Each row was made from one path, in order. Every step used is in the known rows, and no mark comes twice. Write each row's path.
Known rows
kulu -> miti -> rifum -> zamudis -> dupus -> giralu: [ 0.17 -0.93  4.67  0.13  0.92  2.57  2.26 -0.05  1.65 -0.16  2.28 -0.82
  3.98  0.09 -0.48 -1.11  0.78  0.99  0.01 -0.65 -0.68 -0.59  0.24]
giralu -> rifum -> miti -> kulu: [-0.22  3.66 -1.81  2.33  1.31 -1.20 -0.03 -1.41  0.53  1.88 -0.51  0.56
  0.37 -1.13  2.15  1.84  0.44  1.37  0.70  0.62  1.88  0.32  1.60]
rifum -> zamudis -> dupus -> giralu -> kulu -> pano: [-1.74 -0.70  3.28  0.04 -3.46  4.73 -0.64  1.17  0.78  0.85  0.86 -2.23
  1.70  0.82 -1.28  1.51 -0.14 -1.38 -0.67  1.06 -0.30  0.52 -0.25]
zamudis -> dupus -> giralu -> kulu: [-1.06 -0.58  1.26  0.26 -0.91  3.45 -0.25  3.15  0.50 -0.36  0.53 -0.97
 -0.69  0.47 -1.40 -0.94  0.12 -2.56 -1.71  0.73 -0.19  0.42 -1.23]
dupus -> pano: [ 1.63 -0.83 -0.81  0.28 -1.48 -1.51 -0.11  0.83 -1.02 -0.47 -5.42 -0.77
 -2.71  0.95 -0.90 -1.08 -1.14 -1.01  0.04 -0.42  0.91 -0.48  1.07]
giralu -> kulu -> pano: [ 0.24  1.08 -1.33 -1.49 -2.30  1.80 -0.01  1.86 -1.37  1.08 -0.36 -1.17
 -1.13  2.61  0.27  1.67 -0.79 -0.73  2.49  0.87  0.90  1.87  0.74]
miti -> rifum -> zamudis -> kulu -> pano: [ 0.40 -0.44 -0.74 -1.75 -1.56  0.11  0.84 -5.21 -0.21  1.08 -1.29 -1.12
  1.83  1.78  0.28  2.18  1.00  0.28  2.35  0.53 -0.60  0.41  1.76]
kulu -> pano: [-0.27 -0.44 -1.71 -0.72 -1.85 -1.39 -0.72  0.14 -1.79  0.35 -2.19 -0.61
 -1.73  2.99 -0.07  1.60 -0.41  0.50  1.50  0.74  0.59  1.36  1.40]
zamudis -> kulu -> miti -> rifum: [ 1.72  0.74 -1.29 -1.33  2.22 -0.55  2.48 -1.34 -0.86  0.47  0.51  0.30
  1.31  1.18  2.17 -0.81  0.66  0.20  2.97  0.57 -0.55  1.04  1.08]
dupus -> miti -> kulu -> zamudis: [ 0.07  0.29 -2.15 -2.10  2.58 -3.49 -1.24  3.17 -2.24 -0.62  2.13  2.34
 -2.18 -0.16 -0.06 -0.38 -1.04  0.50  0.27 -0.11 -0.43 -0.68 -0.94]
rifum -> miti: [ 0.92 -0.39 -2.56  1.01 -0.02 -1.13  0.24 -1.51  0.33  1.34 -3.31  0.31
 -0.23 -0.81 -0.70  0.44 -0.15  0.89 -0.22 -0.17  0.39  0.08  0.32]
zamudis -> dupus: [-0.13 -2.18 -0.74  1.47  0.07 -0.50 -0.19  0.62  0.10 -0.82 -0.80  0.20
 -0.89  0.09 -0.45 -0.58  0.98  0.24 -2.12 -0.31  0.04  0.78 -1.17]
rifum -> zamudis: [ 0.38 -1.77 -0.18 -1.10 -1.43 -1.05 -0.47 -2.92  1.30  0.63 -3.02 -0.61
  0.28 -0.60 -1.52  0.88 -0.78  0.28  0.93 -1.45  0.45  1.02 -0.51]
miti -> kulu -> zamudis -> dupus -> giralu: [-0.61 -1.53  1.15  1.48  1.02 -0.65 -0.34  4.62 -1.37 -0.54  2.86  1.15
 -0.20  0.72  0.12 -0.64  0.26 -0.41 -3.32  1.86 -0.07 -0.42 -1.10]
giralu -> kulu: [ 0.88  0.55 -1.59 -1.43 -0.99  1.21  0.20  1.42  0.07  0.57 -1.06 -0.52
 -1.23  0.69 -0.55  0.20 -0.67 -1.59  1.69 -0.33  0.85  1.75 -0.75]
kulu -> zamudis -> dupus: [ 1.08 -2.92 -1.20  2.37 -0.10 -1.55  0.31  2.88 -1.17 -0.92  1.36  0.63
 -1.45  0.62 -0.53 -0.69 -0.39  0.21 -2.35 -0.10 -0.38  0.09 -2.16]
giralu -> dupus -> pano: [ 1.63 -1.16  0.00  0.03 -3.71 -0.57 -1.34  0.29 -1.28 -1.65 -6.07 -0.50
 -2.36  0.30  0.74 -2.26 -0.08 -0.76 -1.04  0.22  1.14 -0.39  1.32]
giralu -> kulu -> zamudis -> dupus: [ 1.72 -1.29 -0.90  1.64 -0.56  1.50  0.83  4.60 -0.69 -0.20  3.15 -0.06
 -0.76  0.43 -0.18 -0.48 -0.81 -1.25 -1.35  0.21 -0.17  0.61 -2.89]
zamudis -> kulu -> pano: [-0.67 -0.57 -2.96 -0.77 -1.61 -1.40 -1.01 -1.96 -2.21  0.74 -2.87 -0.68
 -1.61  2.28  0.88  1.59 -0.13 -0.82  1.18  2.07 -0.49  1.60  1.28]
rifum -> miti -> kulu -> zamudis: [ 1.93  0.54 -2.39  1.60  1.41 -1.90  0.62  1.93 -1.09  1.86  0.79  1.80
  0.71 -0.86  1.09  0.96 -0.39  1.57 -0.61  1.06  0.80 -0.38 -0.32]
rifum -> zamudis -> kulu: [ 0.01 -1.77 -1.64 -0.89 -1.14 -1.21 -0.95 -4.76  0.80  0.90 -3.55 -0.79
  0.31 -1.25 -0.46  0.91 -0.39 -1.26  0.82  0.05 -0.73  1.19 -0.81]
miti -> kulu: [ 0.29  0.42 -1.29 -0.96  1.13 -1.61 -0.65  0.77 -0.62  0.56 -0.98  1.13
 -0.24  0.23  0.94  0.70  0.71  0.35  0.56  0.55  1.41  1.59  0.44]
kulu -> miti -> rifum -> zamudis -> dupus: [ 1.63 -0.68  2.92  0.47  1.22  1.58  2.91 -0.61  1.80  0.23  2.87 -0.03
  4.40 -0.64  0.99 -0.46  1.24  2.35  0.76 -1.41 -0.32  0.55 -0.27]

Write each row's path
[-2.30  2.45  1.12  3.93  1.36  0.89 -0.54  0.21  1.01  0.81  0.85  0.17
  1.11 -1.38  1.07  0.80  1.19  0.42 -2.85  1.58  0.84 -1.10  1.17]
zamudis -> dupus -> giralu -> rifum -> miti -> kulu
[ 0.19  0.24 -1.63 -3.50  2.23 -1.89  0.64 -1.28 -0.30 -1.48 -0.19  1.41
 -2.10  0.88 -1.93 -1.16  0.32  0.48  1.56 -2.17 -0.57 -1.34  0.71]
dupus -> miti -> rifum
[ 1.50  0.32 -0.75 -1.13  1.97  1.44  1.88  3.80 -0.64 -1.57  5.83  1.17
 -0.95  0.21 -1.15 -1.67 -0.17 -0.59 -0.33 -1.45 -1.39 -1.74 -2.09]
giralu -> kulu -> zamudis -> dupus -> miti -> rifum
[-0.09 -0.55  0.39  3.20  1.27  0.19  0.38  3.52 -0.78  0.98  2.40  1.52
  1.26 -1.09  0.31 -0.23  0.40  0.63 -4.08  2.17 -0.36 -1.60 -0.80]
rifum -> miti -> kulu -> zamudis -> dupus -> giralu
[-1.41 -0.32  1.32 -1.21  1.88 -0.30 -1.53 -0.24  1.36 -0.44  1.43  1.81
  1.23 -3.32 -0.34  0.07  1.34  1.17 -1.88 -1.01 -0.84 -0.28 -1.22]
rifum -> zamudis -> dupus -> miti -> kulu
[ 2.88  0.08 -0.08  4.67  0.58 -0.30  1.18  4.23 -1.25  1.03  0.24  1.33
  1.08 -1.76  1.63 -0.51  0.05  1.10 -4.04  1.38  0.38 -2.07 -0.14]
rifum -> miti -> kulu -> zamudis -> dupus -> pano
[-2.60  0.05  1.20  2.61 -0.41 -0.11 -1.04 -0.12  0.44 -1.27 -0.19 -1.49
 -2.17  1.17 -0.81 -0.34 -0.23 -1.42 -1.76  0.23  0.31 -0.37  0.35]
zamudis -> dupus -> giralu -> rifum
[ 2.04  0.75  0.08 -1.16  1.87 -0.32  2.67  0.65 -0.44  0.08  1.26  0.41
  1.07  1.74  1.09 -0.97  0.17  1.64  3.18 -0.82  0.47  0.85  1.24]
kulu -> miti -> rifum
[-1.39 -1.40 -1.02 -0.54  1.36 -1.23 -1.31  0.87 -0.10 -1.79  0.18  1.23
 -2.20 -0.90 -1.51 -1.48  0.36  0.03 -1.98 -1.11 -1.36 -0.70 -1.24]
zamudis -> dupus -> miti
[ 0.06 -0.72  0.78 -4.07 -0.95 -0.22 -0.93 -4.12  1.06 -1.90 -1.05  0.99
  0.30 -1.34 -0.96 -1.54  1.03  0.94  1.00 -2.23 -0.44 -1.29  0.41]
giralu -> dupus -> miti -> rifum -> zamudis
[ 1.15 -1.92  1.51  0.33  0.08  1.00  1.63 -2.81  2.10 -0.30  0.52  0.02
  2.61 -0.54 -1.00  0.05  1.86  1.15 -0.94 -1.86  0.03 -0.25 -0.65]
miti -> rifum -> zamudis -> dupus
[-1.88  1.47 -0.52 -3.50 -1.09 -0.85 -3.20  0.97 -2.60 -1.23 -0.14  1.85
 -1.07  0.56  2.20  0.16  1.08  1.29  0.23  1.52  0.23  0.48  1.96]
giralu -> dupus -> miti -> kulu -> pano
[-0.37  1.77  0.21  0.99 -0.28 -0.94  0.05 -3.89  0.89  1.25 -0.52 -1.85
  1.16 -1.00  2.52  1.14 -1.50 -0.09  3.33  0.18 -0.34  1.64  0.26]
giralu -> rifum -> zamudis -> kulu -> miti
[-3.30  0.83  0.67  0.13 -3.06 -0.24 -1.99 -4.95 -0.29  0.89 -2.78 -3.04
 -0.75  1.81 -0.01  2.66 -1.44 -2.07  1.79  1.85 -0.44  0.30  2.14]
dupus -> giralu -> rifum -> zamudis -> kulu -> pano
[ 0.65  2.09 -1.08  5.24  1.66 -0.99  0.50  1.68 -0.31  1.14  3.65  1.00
  0.85 -1.44  2.54  1.22  0.18  1.86 -2.38  1.06  0.85 -0.87 -0.43]
giralu -> rifum -> miti -> kulu -> zamudis -> dupus
[-2.03  1.58  1.98  0.36 -0.58  0.02 -0.60 -3.31  0.78  0.90 -1.26 -2.41
  0.88 -0.30  1.21  0.49 -2.11 -1.46  2.57  0.92 -0.71  0.62  0.92]
dupus -> giralu -> rifum -> zamudis -> kulu -> miti
[-0.03  1.52  1.64 -1.68 -0.14  2.70  0.82  4.18 -0.30  0.74  0.50 -1.25
  0.15  1.15  0.14 -0.93 -1.70 -1.81  2.60  0.93  0.24  1.38  0.15]
dupus -> giralu -> kulu -> miti
[ 0.31 -0.02  2.28  3.87 -2.41  0.21 -0.36 -1.68  1.51 -0.46 -2.87 -2.01
 -0.52 -1.12 -0.14  0.14 -0.73 -0.46 -1.37 -1.39  0.77 -1.14  0.19]
giralu -> rifum -> zamudis -> dupus -> pano
[-0.24 -0.54 -0.47 -4.18 -0.90 -0.23 -1.22 -6.13  0.70 -1.61 -1.65  0.83
  0.52 -2.05  0.01 -1.66  1.25 -0.51  0.75 -0.83 -1.71 -1.23  0.28]
giralu -> dupus -> miti -> rifum -> zamudis -> kulu
[-0.96  0.08  0.09  5.03 -0.37 -0.27  0.13  1.02 -0.20  0.00  1.40 -0.76
 -0.95 -0.02 -0.75 -0.15 -1.34 -0.20 -2.74  0.73 -0.44 -2.41 -0.49]
kulu -> zamudis -> dupus -> giralu -> rifum -> miti
[ 0.28 -0.18 -0.01 -3.83  1.25 -1.12  0.43 -3.40  1.33 -0.74 -0.67  0.70
  0.20 -0.66 -2.63 -0.28  0.17  0.95  2.11 -2.92 -0.81 -1.39  0.17]
dupus -> miti -> rifum -> zamudis
[ 1.65 -0.96  0.39 -1.82 -0.18 -0.31  1.46 -3.62  1.38  0.31 -1.35 -0.17
  1.61  0.35 -1.43  0.58  0.59  1.13  1.89 -2.17  0.61  0.01  0.42]
miti -> rifum -> zamudis
[-0.62 -1.08 -1.30 -0.84 -2.60 -0.59 -1.23 -4.22 -0.53  1.40 -3.10 -1.35
  0.61  0.64  0.26  2.51 -0.54 -0.46  1.37  1.22 -0.78  1.33  0.64]
rifum -> zamudis -> kulu -> pano
[-2.16  0.93 -0.07  0.57 -0.93 -1.30 -1.23 -1.11 -0.16 -0.72 -2.41 -1.64
 -2.98  2.18 -1.25  0.06 -1.36 -1.71  1.07 -0.09  0.89 -0.23  1.23]
dupus -> giralu -> rifum
[-1.47  0.20 -0.42 -0.90  2.90 -1.00 -1.66  2.10 -0.20 -1.14  1.98  2.29
 -0.67 -1.62  0.23 -0.83  1.42  0.74 -2.20 -0.04 -0.47 -0.17 -0.80]
zamudis -> dupus -> miti -> kulu
[ 0.44 -0.53 -0.32 -0.96 -1.29  1.00  0.30  4.12 -1.31  0.03  0.69 -0.80
 -2.19  1.89 -1.88 -0.50 -2.45 -2.81  0.54  0.79 -0.07 -0.11 -1.22]
dupus -> giralu -> kulu -> zamudis
[ 0.13 -0.45  3.49 -0.85 -0.69  4.88  1.67 -0.29  2.57  0.07  2.00 -1.16
  2.71 -0.12 -2.00 -0.44  1.15 -1.51 -0.47 -0.89 -0.22 -0.67 -0.81]
miti -> rifum -> zamudis -> dupus -> giralu -> kulu
[-0.06 -0.55 -0.58 -1.31  2.48 -0.45  0.72 -0.14  0.18 -2.08  1.75  1.47
 -0.95 -0.05 -1.54 -1.79  1.58  0.58 -1.11 -1.84 -1.16 -1.50 -0.34]
zamudis -> dupus -> miti -> rifum
[-2.38  1.99  1.46  0.47  1.66 -0.59 -2.02 -1.40  1.68 -0.53  2.46  0.85
  0.63 -2.84  0.69  0.83  0.61  0.94 -0.91 -1.21 -0.10 -0.54 -0.57]
giralu -> rifum -> zamudis -> dupus -> miti -> kulu
[-1.13  0.81 -0.85 -3.37  0.30 -1.24 -3.01  0.52 -1.05 -1.73 -0.83  2.39
 -1.24 -1.54  1.44 -1.48  1.11  0.55 -0.39  0.42  0.37  0.28  0.52]
giralu -> dupus -> miti -> kulu
[ 2.67  2.51  0.38 -2.06  1.37  2.72  3.34  2.43  0.01  0.83  2.87 -0.20
  1.68  1.46  1.43 -0.69 -0.08  0.20  4.12 -0.62  0.82  1.35  0.63]
giralu -> kulu -> miti -> rifum
[-0.55  0.72  2.82  0.58  0.25  4.06  1.00  5.14  0.24  0.06  2.54 -1.02
  1.29  0.36  0.58 -1.45 -0.61 -1.46 -0.29  1.23 -0.41  1.08 -0.98]
zamudis -> dupus -> giralu -> kulu -> miti
[ 0.84  2.90 -2.14  3.05  1.29 -2.23  0.41  0.59 -0.85  1.84  1.73  0.79
 -0.08 -0.45  1.99  1.66 -0.94  1.52  0.33  0.78  1.44 -0.64  0.52]
giralu -> rifum -> miti -> kulu -> zamudis
[ 0.02 -2.69  0.96  1.17 -0.93  0.23 -0.29 -1.65  1.67  0.03 -1.06 -0.43
  1.24 -1.44 -1.05  0.44  0.61  0.57 -1.81 -1.13 -0.21  0.69 -1.72]
rifum -> zamudis -> dupus
